Each row was made from one small tree. Brackets hold a mark, then the marks that hang from it, in alphabetical order. Every link used is in the known rows. Write each row's tree.
Known rows:
{nutikuv dupu galub {nube regubun}}: [ -5.5   4.0  12.1  -4.3 -13.3  20.9 -29.4   6.1  62.0  22.3  -4.1  -1.4
  -1.9  -2.5  13.0  -0.8 -19.9 -16.0  -2.2]
{nube nutikuv {regubun dupu} zuko}: [  8.0 -59.1   4.6   6.7 -50.1 -15.0  46.2  37.4 -38.4 -37.1 -29.1 -17.1
 -28.4 -32.4   8.5   9.2  -0.1 -68.4  18.6]
{galub nutikuv sodul}: [-28.2   6.3  -4.6  -7.0 -17.2  -4.9 -11.4 -22.7 -43.2 -25.6  21.2  -0.2
   9.3  14.4 -38.0  -3.7   4.1   0.1 -24.5]
{dupu regubun}: [ 19.2 -21.4  -9.7  -5.8  34.9  -3.4 -17.9  22.1   3.3 -21.8  14.2 -17.6
  11.8  13.0 -10.0 -33.7  -7.1   0.2 -26.7]
{dupu {nutikuv galub nube} regubun}: [ 29.1   9.6 -18.8  -5.6  36.6  -3.2  -6.2  -2.0  31.5  56.8 -15.5   1.3
  34.8  32.1  21.6   3.3  -8.6  52.6  13.0]
{sodul {galub {nutikuv {dupu regubun} nube}}}: [  1.5  56.5 -10.7  29.1  17.0  14.8 -45.3 -29.3  50.8   9.0  10.8 -37.2
  23.2 -12.6  21.9 -41.1  -9.9  -0.4  20.4]
{nube {nutikuv galub}}: [-53.3 -39.7  25.4   9.0 -23.9  -3.4  14.9   9.6 -13.7 -14.4   5.3 -25.2
  41.8   9.1  23.3  39.3  12.3  -6.8 -25.5]
{nube zuko}: [ -8.5 -46.7  -3.6   1.8  -1.3   2.3  11.3  26.9 -31.4 -48.3  -1.8   7.0
 -43.1 -16.9  10.0 -21.3   7.3 -28.3 -24.6]
{regubun {dupu {nutikuv {galub sodul} nube}}}: [ 28.3  30.5  28.9 -20.5  30.5 -21.1  23.8 -19.4 -27.6  47.4  -0.6  45.8
  28.1  42.9 -47.4  35.7  12.4  62.5  18.2]
{dupu {nutikuv galub}}: [ -9.8 -15.9  -6.6   3.2  50.6   2.4  -3.1  15.4 -20.2  22.8  -5.0  29.9
  32.5  23.3   9.1  29.3  -0.7  39.1 -29.6]
{nube {regubun dupu} zuko}: [ 19.5 -45.7  -5.6  -2.7 -12.5  -6.6  25.2  47.0 -38.2 -38.8 -22.5  22.7
 -56.7 -30.6  -9.0 -20.0 -15.6 -48.3   4.8]
{regubun {dupu {nutikuv {nube zuko}}}}: [ 53.7  -6.2  -7.6 -10.7  26.7  -8.8  48.9  14.7 -24.0   4.3 -24.3  17.8
 -41.3  -5.7  -3.2   2.6   2.2   6.9  40.8]
{regubun dupu}: [ 16.6 -11.6  17.7 -12.9  49.6  -7.5  18.5  24.9 -25.8 -48.3  18.5  14.2
  -4.5   7.8 -45.2   0.6  -0.4  -5.5 -12.1]
{regubun {dupu nutikuv}}: [ 44.3  -1.5  -1.2  -6.9  77.3 -12.2  26.9  17.9 -36.8  -4.8   9.5  28.3
  11.3  17.2 -41.3  21.1  -6.8  17.1   0.3]
{nutikuv dupu {nube regubun zuko}}: [ 23.2 -10.0  -7.2   3.7 -32.3  18.6  -9.1  16.6  39.2  -8.9  -4.7  -9.7
 -65.2 -34.8  22.9 -37.3  -9.0 -60.5   8.0]
{regubun {dupu {nutikuv galub {nube zuko}}}}: [ 24.3  -9.6   7.0   0.9  21.4  -1.4  39.4   8.3 -25.3  26.8 -37.1  38.7
 -30.9   3.4   5.2  21.5  -3.7  33.6  39.7]
{sodul {galub {nutikuv dupu nube}}}: [-27.3  48.9  -5.3  24.5   6.1  15.0 -30.4 -26.0  37.7 -19.4  23.3 -26.0
   7.4 -26.6  19.9 -14.7   2.6 -17.5   2.1]
{nutikuv {galub sodul}}: [-37.2 -13.1  35.3  -2.2   5.0  -4.4 -13.2  -8.1 -34.9  -5.1  18.5  26.4
  28.6  25.6 -35.3  18.6  20.5  33.6 -53.0]
{dupu {nutikuv nube} regubun}: [ 58.5  12.5 -38.3 -22.3  41.7  -8.4   2.5  -2.4  32.5  32.9  -3.3 -23.5
  14.1  20.0   7.5 -20.8  -3.5  27.3  14.7]
{sodul {galub nutikuv}}: [-49.3   0.6 -20.3  20.8   2.7  -7.7 -16.9  10.4 -14.3 -50.7  10.0  -7.0
  23.2 -30.4  17.7  -5.7  -3.2  -4.6 -23.6]

Which tree is each row?
[-43.7  -4.4  44.9  29.0  -1.8  19.6 -15.0  -8.8   2.6  10.8  14.5 -26.4
  39.8  16.3  17.3  34.8  13.0 -13.7 -31.6] | {nube {nutikuv dupu galub}}
[-50.6 -19.9  42.6   4.2 -35.7 -15.1  14.6 -18.2 -36.0  -1.4  14.8 -10.8
  50.6  22.7 -12.9  42.4  36.1   9.5 -40.9] | {nube {nutikuv {galub sodul}}}
[-34.7  -8.3 -25.8  19.7 -43.5   1.0   7.7  -2.3  -0.2 -50.6 -15.6 -16.1
 -31.3 -55.4  50.3 -22.6   6.3 -19.6  20.0] | {sodul {galub {nutikuv {nube zuko}}}}
[-10.7  23.8  -7.1 -22.5 -41.3  -4.9   2.0 -35.4  -2.2 -14.3  14.4 -15.2
  -3.2  11.0 -34.2  -7.3   7.4   1.5  12.5] | {galub {nutikuv nube} sodul}
[ 26.3  12.7  11.8 -12.8  49.2  -7.1  27.6   6.9  -3.0  34.0 -12.2  25.5
  15.5  23.6 -14.8  35.1  -6.1  46.6  29.4] | {regubun {dupu {nutikuv galub nube}}}
[-22.4   5.9  26.7 -17.4 -20.0  -9.0  -0.2 -15.6   4.6   2.3  13.4  12.7
  12.5  20.0 -23.9  12.0  26.1  31.7 -20.1] | {nutikuv {galub sodul} nube}
[-27.0 -23.6 -45.3  10.7 -78.0  -4.0   0.7  15.8  14.0 -40.5 -36.9 -13.6
 -42.1 -69.7  56.3 -29.6 -10.8 -41.5  25.0] | {sodul {galub {nutikuv {nube regubun zuko}}}}
[ 24.2  65.9   0.2   2.3   4.8  14.7 -37.4 -57.2  23.5  38.9  24.4 -26.4
   4.7  30.0 -36.0 -38.3   2.6  -4.6  22.0] | {galub {nutikuv {dupu regubun} nube} sodul}
[-16.0  39.9  14.4  14.4  13.7  15.1 -39.3 -42.3 -30.6   9.0  37.9  -0.5
  10.2  28.7 -47.6 -12.5   6.2 -11.9 -20.4] | {galub {nutikuv dupu} sodul}
[ 33.2 -18.8 -27.0  -6.8   5.6  -8.3  26.2  12.0  -6.9   2.7 -11.0   3.6
 -42.0 -13.4  28.1  -9.6   9.6  -2.4  10.1] | {dupu {nutikuv {nube zuko}}}
[-17.0  36.5 -18.4  13.9 -27.7  12.4 -34.4  -7.2  53.5 -13.9   2.1 -21.6
   1.4 -44.9  34.4 -19.0 -21.2 -38.8  11.2] | {sodul {galub {nutikuv dupu {nube regubun}}}}
[-28.0  -3.1 -40.4  -5.1 -54.8  -9.1 -12.4  11.1  37.5 -38.3  -8.0 -20.9
   3.2 -53.8  36.8 -16.8 -17.0 -27.8  12.3] | {sodul {galub {nutikuv {nube regubun}}}}
[  7.1 -18.3 -28.7 -19.0  -6.1  -5.7   0.0  23.2  31.6  33.7 -28.3  10.6
  15.9   4.0  28.5  21.6 -20.0  16.4   8.8] | {dupu {nutikuv galub {nube regubun}}}
[ 30.4  -8.7  -6.2 -38.0 -12.6 -13.3  26.0  30.2  25.8 -34.3  -4.3  -0.3
 -26.5 -19.5 -27.9  -7.6 -13.6 -27.9  28.8] | {nutikuv {nube {regubun dupu}}}
[ -3.3  55.6   8.5  -1.7 -14.7  16.5 -20.8 -52.4   9.0  15.2  30.6 -13.1
  -3.7  16.0 -38.4 -16.2   8.5  -7.6  12.1] | {galub {nutikuv dupu nube} sodul}
[  0.3   9.7  22.6  28.0  57.6  24.6 -50.4  -5.0  15.6  35.5  14.7  -2.8
  30.2  34.9  -4.2 -15.6 -10.7  19.3 -23.7] | {nutikuv {dupu regubun} galub}
[-13.2 -32.5   9.5  -9.3 -75.0  -7.4   4.5   4.3  -0.6   5.5 -22.4  19.9
 -38.0 -18.8  11.6  -2.7   9.2  -6.7  -2.6] | {nutikuv {galub sodul} {nube regubun zuko}}
[ 24.8 -45.8  -5.6  12.9  18.0  -3.0  20.9  43.1 -49.9  26.3 -48.1  50.7
 -20.6  -4.7   5.4  22.5 -25.9   4.8  16.4] | {nube {regubun {dupu {nutikuv galub}}} zuko}
[  3.9  17.8  10.3 -18.1  14.2 -11.3   2.7 -19.4  -3.6  42.5   5.2  21.6
  31.1  34.7 -16.7  33.9  22.5  54.8 -12.4] | {dupu {nutikuv {galub sodul} nube}}
[  2.4  -2.7 -13.1 -14.1  25.7  -3.4  12.5  -0.4  18.9  30.3 -10.6  10.7
  23.8  16.8  18.1  29.1  -2.8  44.0  -0.1] | {dupu {nutikuv galub nube}}
[-10.1 -21.0  26.3  32.1 -12.8  14.2   9.3   0.2 -22.2 -17.8   8.9 -36.6
 -20.8  -9.3  29.1   3.5  23.7 -55.6 -22.6] | {nube {nutikuv dupu} zuko}
[ -5.4  35.4 -10.3  -0.5  -3.3  27.7 -21.1 -30.6  35.5   4.9  19.3 -27.4
 -17.8   4.0  -2.6 -20.6 -14.6 -24.7  22.7] | {galub {nutikuv dupu nube}}
